Each row was made from one path, in order. Every step used is in the known rows, and no mark comes twice. Write each row's path.
Known rows
fineku-kotado-bogun: 0.12	1.71	-0.97	0.39	4.08	-0.95	0.80	0.97	-1.24	-1.69	-0.47	1.97	-0.01	-0.63	-1.18	-0.09	0.24	-2.39	-1.11	1.21	0.53	-2.85	0.15	-0.76
dodal-kotado-bogun-gafi-vuzinez: -2.18	4.04	0.05	-0.31	1.94	-0.58	-0.23	1.10	2.17	-0.62	0.38	-2.36	-1.62	-1.57	-3.14	-0.04	0.50	-1.68	0.42	1.86	0.56	0.48	1.67	-1.46
dodal-kotado-bogun-fisusan-fineku-vuzinez: -0.48	0.36	0.07	3.46	-0.38	-0.63	1.37	-1.51	-2.16	-2.36	0.25	-6.58	1.41	0.60	1.40	-3.72	0.19	-0.17	-0.80	-0.44	1.85	0.30	0.77	2.34
kotado-bogun: 0.04	1.25	-0.98	0.14	3.30	0.58	0.96	1.16	-1.01	0.34	-0.53	1.20	-0.55	-0.99	-1.76	-0.03	-0.41	-3.41	-0.75	0.33	-0.60	-2.37	0.02	0.07
kotado-fineku-fisusan-bogun-gafi: -0.76	2.54	-0.54	-0.48	0.24	0.49	-3.06	0.17	-2.50	-0.32	0.06	-1.68	-1.13	-0.11	0.17	-0.99	0.49	-0.15	0.71	1.38	0.80	0.42	0.42	-3.41
bogun-fisusan: 0.41	-1.78	-1.54	-0.67	0.18	-0.97	-0.10	-0.80	-3.30	-2.37	0.12	-0.27	-0.32	-0.58	-0.33	-1.68	-0.27	0.12	-0.94	-0.35	0.90	1.16	-1.62	-0.45
bogun-fisusan-fineku-kotado: -0.20	-0.55	-0.04	0.63	-1.22	-2.74	0.28	-0.92	-2.72	-4.57	-0.10	-1.47	1.87	1.44	1.87	-0.43	0.51	2.82	-1.29	0.35	2.81	-0.18	-0.22	-0.04
kotado-bogun-fisusan-fineku: -0.38	-1.46	-0.66	0.52	-1.60	-0.65	1.14	-0.46	-3.94	-2.11	-0.51	-3.07	1.16	0.86	0.74	-0.57	-0.85	-0.09	-1.34	-1.00	1.37	-0.49	-0.71	1.70
bogun-fisusan-fineku: -0.43	-2.02	-0.26	0.49	-3.28	-0.84	0.66	-1.02	-3.43	-2.27	-0.30	-3.67	1.43	1.34	1.55	-0.59	-0.65	1.66	-0.97	-1.17	1.69	0.70	-0.62	1.70
dodal-kotado-fineku: -0.47	-0.21	-0.16	0.16	0.40	2.00	1.70	-1.00	0.97	-0.78	-0.68	0.90	1.46	1.07	1.82	-0.41	-0.77	-3.22	-1.53	0.51	-1.66	-1.31	0.26	-6.67
fineku-fisusan: -0.49	0.68	0.10	0.85	-0.02	0.03	0.40	-0.15	-2.28	-1.29	0.40	-4.73	0.52	-0.09	1.76	0.05	0.76	1.66	-0.16	0.07	0.93	0.85	-1.10	0.75
fineku-fisusan-bogun: 0.94	0.77	-0.26	-0.25	-2.27	0.03	0.49	0.58	-3.98	-0.67	0.00	-3.34	-0.24	-1.42	1.01	-2.49	0.80	0.16	1.07	0.40	2.05	-0.98	0.34	-1.09
gafi-vuzinez-fineku-kotado: -1.14	1.15	0.59	0.10	0.18	-2.92	0.84	-0.08	0.00	-3.78	0.25	-2.15	1.37	0.76	-1.68	1.36	1.49	0.76	-0.33	1.82	3.74	0.30	0.49	0.72
vuzinez-gafi-bogun-fisusan-fineku-kotado: -0.19	-2.32	0.70	0.47	-0.85	-2.71	1.27	-0.82	-2.14	-4.47	0.03	-1.83	2.84	2.63	1.38	-0.28	0.40	2.66	-1.06	1.33	3.09	0.69	0.62	-1.19
gafi-vuzinez-fineku-fisusan: -1.71	1.16	0.66	0.66	-0.96	-0.71	1.41	-0.07	-2.03	-2.18	0.58	-7.94	1.06	0.17	-0.64	1.35	1.28	0.92	0.11	0.75	3.04	1.85	-0.75	2.75
kotado-bogun-gafi-vuzinez: -2.08	4.08	0.07	-0.44	1.96	-0.37	-0.64	1.38	1.15	-0.42	0.44	-2.37	-1.35	-1.64	-3.07	0.20	0.19	-0.60	0.85	1.38	0.52	0.86	1.65	-0.32
gafi-bogun: -0.60	-3.55	-0.54	0.23	1.03	-0.87	2.09	0.76	1.12	-0.70	0.35	0.42	3.74	1.50	-0.59	-0.02	0.09	-0.26	-0.02	1.20	1.51	2.03	1.19	-1.24
vuzinez-gafi-bogun: -0.12	-4.58	1.40	-0.33	0.92	-0.21	2.69	0.47	1.56	-0.08	0.38	-0.69	3.11	2.92	-1.18	0.22	-0.20	-0.45	0.50	2.37	1.15	2.46	1.96	-2.43
vuzinez-gafi-bogun-fisusan-fineku: -0.49	-4.21	0.44	0.34	-2.77	-0.97	2.00	-0.80	-2.63	-2.35	-0.09	-3.97	2.95	2.79	1.04	-0.48	-0.73	1.37	-0.74	0.01	2.28	1.85	0.38	0.39
kotado-bogun-gafi-vuzinez-fineku-fisusan: -2.14	2.22	0.12	0.64	0.72	-0.69	0.54	0.26	-2.16	-1.94	0.47	-7.50	0.31	0.07	-1.59	1.57	1.30	-0.24	-0.06	1.29	2.79	1.52	-0.74	2.38
gafi-vuzinez-fineku: -1.73	0.53	0.73	-0.32	-1.36	-1.24	1.59	0.16	0.35	-1.15	0.24	-4.50	0.67	0.47	-3.52	1.89	0.83	-1.23	0.37	0.95	3.02	1.36	0.42	2.80
fineku-fisusan-bogun-gafi: -0.71	2.46	-0.43	-0.46	0.02	-0.37	-3.40	0.27	-2.12	-0.14	0.33	-2.06	-1.75	-0.40	-0.38	-1.06	0.98	0.14	0.92	1.55	1.40	0.66	0.34	-2.03

Which path is each row?
-0.03	-4.43	-1.94	-0.48	0.98	-1.61	1.46	-0.23	-2.53	-2.80	0.39	0.04	2.24	0.51	-0.82	-1.70	-0.20	-0.13	-0.97	0.45	1.95	2.51	-0.82	-1.35 -> gafi-bogun-fisusan
0.72	0.75	-0.28	-0.15	-2.11	0.97	1.28	0.13	-3.48	-1.07	-0.36	-2.89	0.55	-0.81	1.84	-2.70	0.37	-1.54	0.26	0.65	1.18	-1.67	0.39	-4.39 -> dodal-kotado-fineku-fisusan-bogun
-1.18	2.04	0.38	-0.27	-0.10	-3.15	-0.39	0.08	-0.63	-3.55	0.26	-2.02	0.65	0.50	-2.09	0.64	1.75	0.35	0.11	2.36	4.17	0.16	0.95	-0.27 -> fisusan-bogun-gafi-vuzinez-fineku-kotado
-1.30	2.86	-1.04	-0.19	4.00	-0.02	-3.03	0.60	-0.10	0.55	-0.06	1.18	-2.00	-0.16	-2.33	0.72	0.12	-2.28	-0.29	1.49	-0.46	-0.33	0.22	-1.08 -> kotado-bogun-gafi
-2.25	2.16	0.15	0.77	0.68	-0.91	0.81	-0.02	-1.18	-2.04	0.43	-7.43	0.14	0.14	-1.55	1.33	1.64	-1.52	-0.49	1.75	2.84	1.09	-0.71	1.25 -> dodal-kotado-bogun-gafi-vuzinez-fineku-fisusan
-1.73	3.74	0.34	-0.66	-0.70	0.16	-0.58	1.02	-0.59	-1.12	0.48	-4.20	-0.55	-1.53	-1.17	-0.84	0.32	0.88	1.48	1.28	1.30	1.37	1.86	-2.32 -> kotado-fineku-fisusan-bogun-gafi-vuzinez
-0.20	-3.85	1.60	1.10	1.29	-0.15	2.81	0.07	1.38	-0.51	0.73	-2.83	3.45	2.86	-0.73	-1.18	0.06	0.16	0.70	2.26	1.58	2.97	2.57	-1.43 -> fineku-vuzinez-gafi-bogun
-2.15	1.78	0.50	0.58	-0.38	-0.93	0.24	-0.07	-1.76	-2.00	0.65	-7.84	0.52	0.36	-0.95	1.60	1.46	0.88	0.15	1.16	3.07	2.31	-0.69	2.30 -> bogun-gafi-vuzinez-fineku-fisusan
-0.37	1.34	-0.86	0.24	3.75	-1.42	1.11	0.71	-1.48	-1.96	-0.52	0.80	0.39	0.08	-2.36	0.93	0.60	-3.19	-1.33	1.54	1.73	-2.57	-0.15	0.49 -> vuzinez-fineku-kotado-bogun
-0.45	1.44	0.42	3.03	0.94	1.36	1.44	-1.60	0.28	-1.34	0.18	-3.69	1.77	0.60	2.08	-3.36	-0.11	-1.10	-0.54	0.13	-0.33	0.03	1.33	-2.41 -> dodal-kotado-fineku-vuzinez
-0.24	-0.20	-1.82	-0.55	2.63	-2.07	1.24	0.09	-3.94	-3.99	-0.03	-0.82	-0.08	-1.05	-2.58	-1.13	0.18	-1.77	-1.52	0.84	2.41	-0.26	-1.29	0.03 -> gafi-vuzinez-fineku-kotado-bogun-fisusan
0.47	-0.32	3.05	1.18	0.58	2.09	1.45	-1.21	-0.15	0.01	0.27	-4.23	0.52	2.40	0.72	-1.78	-0.80	0.19	0.81	1.35	-0.68	1.11	1.97	-2.38 -> kotado-fineku-vuzinez-gafi
-2.31	4.01	0.38	0.00	1.17	-1.17	-0.36	1.16	0.70	-1.63	0.34	-3.17	-0.46	-0.92	-2.24	0.43	0.35	0.41	0.56	1.48	1.44	0.57	1.95	-0.04 -> fisusan-fineku-kotado-bogun-gafi-vuzinez
-0.74	2.02	-0.58	0.22	3.45	-1.55	1.61	1.06	-1.07	-2.27	-0.32	-0.29	0.34	-0.45	-2.91	0.89	0.63	-2.93	-0.98	1.69	2.00	-2.14	0.40	0.61 -> gafi-vuzinez-fineku-kotado-bogun
-1.97	1.59	0.54	-0.70	-1.39	-1.41	-0.25	0.33	-0.11	-0.99	0.30	-4.42	-0.25	0.28	-4.10	1.34	1.11	-1.55	0.82	1.66	3.46	1.49	0.91	1.74 -> fisusan-bogun-gafi-vuzinez-fineku
-1.50	3.60	0.41	-0.94	-0.76	-0.65	-1.10	1.21	0.55	-0.52	0.55	-2.94	-1.35	-1.80	-2.45	-1.00	0.53	0.72	1.75	1.42	1.50	1.25	2.20	-1.14 -> fisusan-bogun-gafi-vuzinez
-0.84	2.40	-0.51	-0.32	0.16	0.24	-2.73	-0.16	-1.50	-0.39	0.04	-1.71	-1.30	-0.08	0.27	-1.33	0.78	-1.38	0.29	1.88	0.84	0.09	0.50	-4.62 -> dodal-kotado-fineku-fisusan-bogun-gafi
0.16	-0.82	-2.15	-0.42	2.90	-1.91	0.64	-0.24	-4.37	-3.72	-0.19	0.23	-0.05	-0.48	-2.02	-1.09	0.15	-2.06	-1.84	0.68	2.15	-0.68	-1.75	-0.16 -> vuzinez-fineku-kotado-bogun-fisusan
-2.39	1.94	0.26	-0.42	0.61	-1.13	0.08	0.44	0.35	-0.95	0.21	-3.99	-0.31	0.39	-4.58	2.21	0.91	-2.28	0.22	1.70	2.74	1.26	0.44	2.27 -> kotado-bogun-gafi-vuzinez-fineku
-1.83	3.74	0.36	-0.55	-0.65	-0.02	-0.24	0.71	0.43	-1.27	0.43	-4.29	-0.70	-1.42	-1.17	-1.23	0.59	-0.31	1.05	1.75	1.29	0.97	1.93	-3.47 -> dodal-kotado-fineku-fisusan-bogun-gafi-vuzinez
-2.41	1.52	0.60	-0.39	-0.54	-1.48	-0.30	0.08	0.69	-1.02	0.33	-4.41	-0.04	0.76	-3.99	2.22	1.01	-1.20	0.45	1.56	2.96	2.09	0.45	2.22 -> bogun-gafi-vuzinez-fineku
-1.61	1.88	0.45	0.03	0.75	-3.10	-0.38	-0.16	0.19	-3.67	0.36	-1.96	0.86	0.95	-2.09	1.57	1.66	0.80	-0.27	2.29	3.70	0.78	0.55	0.36 -> bogun-gafi-vuzinez-fineku-kotado
0.57	-0.31	3.07	1.26	0.40	0.95	1.01	-1.03	0.38	0.27	0.58	-4.69	-0.41	2.00	-0.14	-1.80	-0.08	0.47	1.12	1.54	0.12	1.39	1.92	-0.31 -> fineku-vuzinez-gafi
-0.41	-1.92	-0.28	0.79	-0.88	-2.97	0.97	-0.67	-2.35	-4.80	-0.02	-1.36	3.13	1.88	1.69	-0.43	0.53	2.62	-1.29	0.77	3.32	0.41	0.19	-0.49 -> gafi-bogun-fisusan-fineku-kotado
-2.06	3.49	0.53	-0.48	0.28	-0.63	-1.12	0.87	1.67	-0.60	0.68	-2.93	-1.08	-1.19	-2.24	0.29	0.41	1.14	1.23	1.21	0.79	1.99	1.61	-0.28 -> bogun-gafi-vuzinez
-1.45	2.86	-1.05	0.10	4.03	-0.22	-2.51	0.18	1.33	0.43	-0.15	1.11	-2.26	-0.05	-2.33	0.24	0.64	-3.96	-0.91	2.16	-0.42	-0.87	0.16	-2.75 -> dodal-kotado-bogun-gafi
-0.48	2.22	-0.44	-0.88	0.10	-0.30	-3.61	0.33	-1.03	0.55	0.09	0.28	-2.01	-0.35	-1.29	-1.13	0.63	-0.70	0.99	1.48	0.95	0.28	0.89	-2.34 -> fisusan-bogun-gafi
-0.27	1.35	-0.57	0.78	2.43	-1.02	1.17	0.75	-1.81	-2.02	-0.65	0.28	0.82	0.17	-0.29	0.27	0.02	-1.53	-1.31	0.74	1.03	-2.92	0.44	0.20 -> fisusan-fineku-kotado-bogun
